Each row comes from the steps of one path. Every step used is in the known rows, and no mark comes twice. Write the path behind each row, first mark first.
Known rows
sodo-kolip-tivenaf: [-11  10 -15 -28  27  39  12  25 -13 -24 -13   0 -28  29  -8 -29  40   3
  18 -18  17  31  -4   7  -6  -3   7  -5 -19 -11   0  33 -28   7 -14   9
  11   2  -4  11  11 -27 -27  -3  59  22  -2  40   5]
tivenaf-kolip: [  2 -28  -3  -3 -10  -3  -3  -7 -26   9  -4  17 -44  24 -27 -25  -8 -16
 -27  -5 -29  -7  -3  24  -5  33 -13   4 -12 -46 -19 -15  16 -34   2  -3
 -10   9   3  -4 -10  -2   8  -7 -17   1 -14  14  47]
fori-tole: [ 40  -2  20  11  -4  52  14  -6 -21   6  15   8  18  22 -19   4 -14  -3
   8 -21  13 -23  -9   4  27 -13 -14  -2  30  -5   3  60  32 -30  16   4
 -13  -6   5 -29  -2  42   7 -21 -38  25   1 -16 -14]
kiter-tivenaf-fori-tole-kolip-sodo: [ 10   0  14  54 -11 -76 -16 -44   6  37   5 -45  31 -66  -1  27 -32  -7
 -27 -22 -35 -25 -14 -25  -5  -1  -4  30   7  77  -5  18   2   8  -7 -14
  17  17   9   6   7   6  27   3  18  11  49 -41  12]
tivenaf-tole-kolip: [ 18 -35  -1 -21   9 -15 -19 -23 -40  -6  -4 -10  10 -27   3   1 -20  16
  20  -6  -9   0 -21  58  26  10 -26 -13  -1  11 -30 -34   4 -25 -15   1
 -23   0   2   5 -10  -9   6 -13 -16  21   7 -16 -10]
kiter-fori: [-13   5  19  -5 -20  49  -9  21  31 -16  -6 -31 -25  -1  20 -58 -16  -8
   2 -23   2  36 -14   9  -1   8  -3   3  10  -6  -6   9   2 -24  27  15
  -6  29  10 -22  -8  23  -5   4 -47   7 -30  12 -19]
kolip-fori: [ -3  23 -17 -34   9  33   1  54  46  13  10  30  -6   5  -4 -32  -9 -12
  12  13  15  22  16  20  18  18 -13 -13  16  -4  -2 -14  -5  -3  22 -29
 -19   2  13 -13  12  10 -14  19   4 -28 -34  15   2]
kiter-fori-sodo-kolip: [  5   2  14  -7 -36  55   4  17  64 -89  10 -55 -30   3   6 -51  -4  12
  27 -44  24 -14  29 -18   5  -3   8  42 -19  -3  25 -11 -17   4   3  39
  16   7 -28  53   0  -1 -26  28  -2 -39  10 -25  -4]
sodo-kolip: [ 12 -13  -3  -5  -9  48  19  27  16 -30 -16   5 -44  16 -23 -53  -4  -7
  14 -31  20   7   7  12  12  -3 -23  27 -21 -34  -6   1  -9 -34   5   6
  26  -1  -5  44   1 -13 -33 -10  15  -5  -9  -1   3]
sodo-kolip-fori-tole-tivenaf: [ -8   5  -1  15 -10  18 -14  24  88 -30   8  48  43  -6  32   4  -6  -5
  24  -1  54   1   8 -41   9 -41  -1 -44  18   5   9   6 -21  15   2 -38
  53  -6 -45  46   6 -11  -6  -4  42  10  14 -14 -20]
tole-kolip-tivenaf-fori: [-33  16 -19  -1  27 -64 -14 -23 -73  48 -18 -41   2 -31   2  16  25   5
 -14  20 -32  14 -24  47  -1 -26  -2 -32  -3  45 -35   0 -30   4 -25  21
  11  -2  15 -14  -4 -21   8   2  34  42 -12  28  10]
tole-kolip-tivenaf: [-14  -3  -3 -20  44  15 -37 -22 -54 -24 -26  -8 -23  -9  11  29  26   1
   1   9 -37  23  -8  82   9 -30 -22 -17  -2  15 -25  39 -22 -10 -24  20
   2  -4  38 -25  14 -23 -15  -4  21  41 -24  33   4]
tole-tivenaf-fori: [-17   3 -14  15 -14 -67  20  -5  -4  60 -43 -10  -5 -20  20 -21 -28   6
  -8  37   9  29 -14 -18 -28  -9   9 -18  10  13  -6 -40   0 -10  11  11
  22  19 -12  -1 -20  14  29 -28 -12  24 -22  27  -7]
kiter-fori-tole-tivenaf-kolip: [-26 -39  31  62 -22 -39 -31 -21   0 -14   5 -13  43 -16  55  15 -15  -4
   1  -8   2 -10 -45 -53 -17 -20   3 -48  18 -11  -8  17  18  -3 -18  -6
   9  12 -47 -22 -13   1  41  -7 -27  42  18 -15  -4]
fori-tole-tivenaf: [ 29 -21  30  20   1  16  -2  -6   3  -9 -10  29  30   2  20  30 -13   3
   8  -2  19  -4 -11 -17  12 -41 -11 -18  14  -1   3  44  19 -13  10  -2
   3  -2  -2 -15  -5  34  19 -37 -20  38  -5  -6 -37]
kolip-tivenaf-fori: [-26  36 -24 -19  20 -42  26  12 -49  92   0 -35  10   1 -15 -14  29   4
 -13  32  -1  26 -12   1 -21  -1  41 -33   4  13   5  13  -1  -1   5  15
 -15   0  -1 -33  -2  -5  12 -20   3  33 -18  44  -2]
kiter-tivenaf-fori: [ -4  16   8  24  -7 -29  21   2  24  84 -23 -18 -10 -11  12 -23 -22 -15
 -11  -6 -14  29 -22 -13 -13  48  25 -26 -10  18  16 -11   9  -7  23   0
  -2  25   5  -2 -23  23  25 -20 -21   7 -12  16  -5]
tivenaf-fori: [ -2  12 -15  -1 -23 -27  32   3 -36  68   3 -32 -13  -6 -26 -45 -22   5
 -13  13   7 -10  -9  19  -8  10   1  -8  -3  10  -2 -29  12 -27   8  12
  -9   4   2   3 -28  22   8 -17 -24   1 -27  12   4]
kiter-kolip: [ -9 -21   9   7 -11  53  17  -9  18 -24 -21  19 -39  -3 -28 -24 -22 -11
  -3 -13  -7  28 -22  24   1  22 -18   1  -8 -32 -20  -6   2 -48   5 -15
 -17  14  32  18  -8  25 -10   8 -40  -1  -9   6 -52]
tivenaf-kolip-fori-tole: [  1 -13  -7  15  -2  -7 -18  10  -2  31  45  31  36  15  -7   7  -3 -14
  -9  12   9 -16 -21  -7   8  20  -7 -40  17 -21  -4   3  23 -10  -3 -36
 -12 -17 -26 -14  -9   1   7  11   0 -12  -7 -25  33]
tole-tivenaf-kolip: [-19 -40  -2  33  -7 -34 -10 -26  -2  14 -31  30 -39   1  20   7 -20  -8
 -30  21 -27   8 -20  -8 -29  -2 -12 -17 -15 -43 -27 -28  -3 -12  -9 -10
   4   5   0   0 -19  -8  21 -17  -9  17  -1  19  25]

Which path is each row?
[ 19  -5  12  14  37  16 -41 -41 -72 -21   4  -9  21 -17  10  45  29  -4
   5  -8 -17 -15 -11  44  23 -43 -33 -36  18  21 -18  81  -6 -16 -19   7
   6 -14  16 -35  20 -13  12  -5  20  56   1   4 -16] -> fori-tole-kolip-tivenaf
[ 29  10  -9 -58 -14 -15 -42  -7   4 -26  22   4  27 -31   8  25  -5  21
  33  11   6 -30  41  37  30  -5 -27   7   7  34   3 -66  -7  19  -3  -5
  -6 -27   6  12   4 -10  -6  21  12 -49  -2 -47   1] -> tivenaf-tole-kolip-fori-sodo
[ 36   5  12 -23 -27  64  24   8  27 -72   1 -10 -55  18 -24 -31  -3  16
  17 -38  17 -43  54 -12  20 -13 -12  55 -18 -22  27 -19   2   7   3  40
  13 -21 -15  46  12   2 -37   4  -8 -44   2 -26   7] -> fori-sodo-kolip
[ 11  14 -10   1  -9  53  -1  36  60 -31  37  17  35  18  -1 -27   1  -7
  22 -25  48 -11   9  -3  31  -7 -11 -16   8   4   6  26  -2  -8  -6 -26
  35  -7 -43  34  -3  -6 -27   8  31 -20  12 -21 -15] -> sodo-kolip-fori-tole
[-18   1 -31  -5   9  -2 -17  16  11  33  12  28 -14  16 -11 -36 -11 -16
 -22  27 -10  12  -9  25 -14  36 -13 -26  -6 -36  -6 -50   4  -3  -4 -28
  -5   0  -3  -2 -16 -10   7  22  -9 -37 -24   8  46] -> tivenaf-kolip-fori
[ 22 -34   5  32   0 -52   4 -21 -11  -8  17  18  24  -6 -12  41 -20 -16
 -34  10 -22 -35  -1 -39  -6 -12   1  46  -1 -16 -21  11   5  19 -15 -39
  13  -3  -1  -9  11 -11  21 -18  12   9  46 -29  42] -> fori-tole-tivenaf-kolip-sodo
[ 10 -50  23  55  -8 -34 -15 -28  -2   7  -7  36  24  21  19  39 -20   1
 -22   1 -11 -30 -23 -32  -8 -10  -7 -20  14 -33 -10  17  23  -5 -18 -10
   6  -6 -27  -9  -7 -14  41 -13 -20  39  11 -10  13] -> fori-tole-tivenaf-kolip
[-10 -27  -6  24  11 -49   7  -8  19  -4 -15  11 -26  -7 -10  15 -23  -8
 -49  26 -29  10  16 -14 -33   0  -3  68 -16 -21 -30 -30 -11   7 -11 -31
   6  13  25  -5   9 -30  -2  -6   9 -12  20   8  64] -> tole-tivenaf-kolip-sodo
[  4  11  -6 -13  -6   4  -7  17  13  -9  30  22 -22  13  -6  -5   7  -4
 -15  16  -8 -38  38  14  -6  26  -7  14 -20 -23  10 -52  10  13  12  -6
 -26 -20   0   3 -11  -1  -6  31  -5 -73 -11 -17  64] -> tivenaf-kolip-fori-sodo
[-10  37   8 -56   2   8  -8  18  10 -70  39 -68  27  17  21 -14  42  38
  61 -44  33   8  -1 -50  13  12  48   9 -11   7  31   1  -6  44 -10  27
  -4  12 -45  27   7 -19 -22   9  34 -12  33  -3 -34] -> kiter-fori-sodo-kolip-tivenaf-tole
[ -4  26   8 -22 -24  59  16  23  65 -42   6  25 -12 -11 -17   1   0  -3
  10   3   9  -8  36  24   4  15   0  25  -3  10  20 -41 -12 -11  27  -5
 -23 -13  16  29   9  24 -29  58 -13 -74 -14 -18 -38] -> kiter-kolip-fori-sodo
[ -8  26  -8  -9  14 -53 -20 -27 -80   9 -10 -59  -9 -22   1  49  22  13
 -13  20 -29 -32  27  28   5 -25  -2   0  -9  54  11 -11 -11  30 -25  53
   9 -37  23  -2   5 -17   0  12  13  11 -14  -1  19] -> tole-kolip-tivenaf-fori-sodo
[ -2  18   0  14 -48 -33  27  -6  39 -15 -33 -20 -22 -11   3  -9 -18  23
  14  -7  26 -20  30 -40 -16 -22   5  23 -16  11  28 -54 -20  22  -7  40
  41  -4 -26  73 -10  -6  -3 -21  14 -15  12 -12  15] -> tole-tivenaf-fori-sodo-kolip
[ 14  27  -5 -37  12  54  20   4  -6 -54   2 -17 -35  26 -14   3  35   9
  16 -20  16 -12  58   5  -3  -8  10  38 -18  -7  32  32 -21  33 -12  45
  20 -26  -8  23  22 -18 -41   4  38 -24   9  12   6] -> fori-sodo-kolip-tivenaf
[ 22  37 -10 -38 -10  45  11  27  42 -11   9  21  -5   2  -2 -11  -2 -10
   3   6  13 -24  57  25  19   1  -3  27  -1   4  40 -29   4  21  37   4
  -1 -24  18 -10  -3  19 -22  16  -7 -63 -23 -22  14] -> kolip-fori-sodo
[  0 -34  24  30   6  -4 -15   4  35  19 -11  28 -37   7  12  -6 -16 -24
 -29 -21 -41  17 -33 -20 -15  69  -5 -13 -28 -42   2  -3  10  -9   9  -7
 -11  34  -1 -12 -19  -5  18  -3  -1  -7  -6   5  22] -> kiter-tivenaf-kolip
[-16   5   0 -43  28   5  15   3 -36   5  11   7  22   9 -17   0  29   4
  23   1  -6  58 -54   5  15  38  40 -23  -3  -2  -7  -8  10 -10 -20 -12
 -41  26  17 -10  -1  -3   7   0   5  18  22  23 -71] -> kiter-kolip-tivenaf-tole
[ -5 -10   2  -3 -12  44  47 -13  25 -32 -12 -12 -27 -15 -49 -34 -26  -9
 -16   1 -17  17   0  18 -12  16   0  89  -4 -15 -18   2  -4 -29  17 -30
 -22  23  56   9  27  13 -24  16 -15 -27  27  -6 -31] -> kiter-kolip-sodo
[-13   5  -5   6 -22 -27 -18   2  40 -13 -11  49 -13   1  26  36  -2 -12
 -18  25  -5 -18  39 -19 -27  -4  -9   6 -10 -15   9 -66 -18  47   7 -13
   6 -15   1  11  -4 -22   7  19   6 -45  -9 -10  45] -> tole-tivenaf-kolip-fori-sodo
[  8   2  -7 -66  34  -3   3   0 -39  34  26   3  31  18  -8   6  24  25
  34   8   6  33 -12  -3  13  22  27 -18   5  -3  -8  13  11   1 -13  -8
 -23   9   9 -34   3   0   3 -25  10  26   3  30 -34] -> kolip-tivenaf-tole
[  8  13   3  11  -1   5 -24  22  57  13  -3  56  59  -6  39  29   1 -14
  11  11  35  15   6 -18  13 -43  -6 -38  36  15  -2  21   9  27  19 -38
  27  -4  -6 -20   6  10  14  -7   0  10  -7  -3 -24] -> kolip-fori-tole-tivenaf
[-12 -18  17  52 -16 -49 -22 -15  22 -21  15 -28  46  -8  25  23 -17  -4
 -14  -1 -11  -2 -36 -64 -23 -21   8  43   8   2 -15  14   5  31 -19 -31
  19  19 -19 -26   9  -3  29  -6   5  12  51 -29  26] -> kiter-fori-tole-tivenaf-kolip-sodo
[  4  57  -9 -16   7 -36  21   5 -52  53  13 -38  -4   0 -15   7  30  17
   1  18   1 -18  39  -3 -15  -7  42  15   7  26  27   5   8  20   1  46
 -18 -23  10 -15  -1   7   2   0  -1  -7   1  15  10] -> kolip-tivenaf-fori-sodo
[  7  33  -2  18  20 -42   7   1 -64  66  22 -20  53  -1 -13  18  19  10
   3  13  11  -6 -31 -16   2 -11  37 -42  21  44  11  64  27  -8  -5   7
  -5  -7 -17 -40  -3  18  19 -19   3  45   0  18 -16] -> kolip-tivenaf-fori-tole
[-32   8   3  -9  27  42  19  -5 -19  -8 -21  22 -14   3 -23  -6  29 -13
  -3  -2 -15  53 -34  31  -7  21  12  -9   5 -16 -14  35 -14 -19  -2  -3
 -16  21  29 -14  12  -1 -14  17  10  20  -8  37 -67] -> kiter-kolip-tivenaf
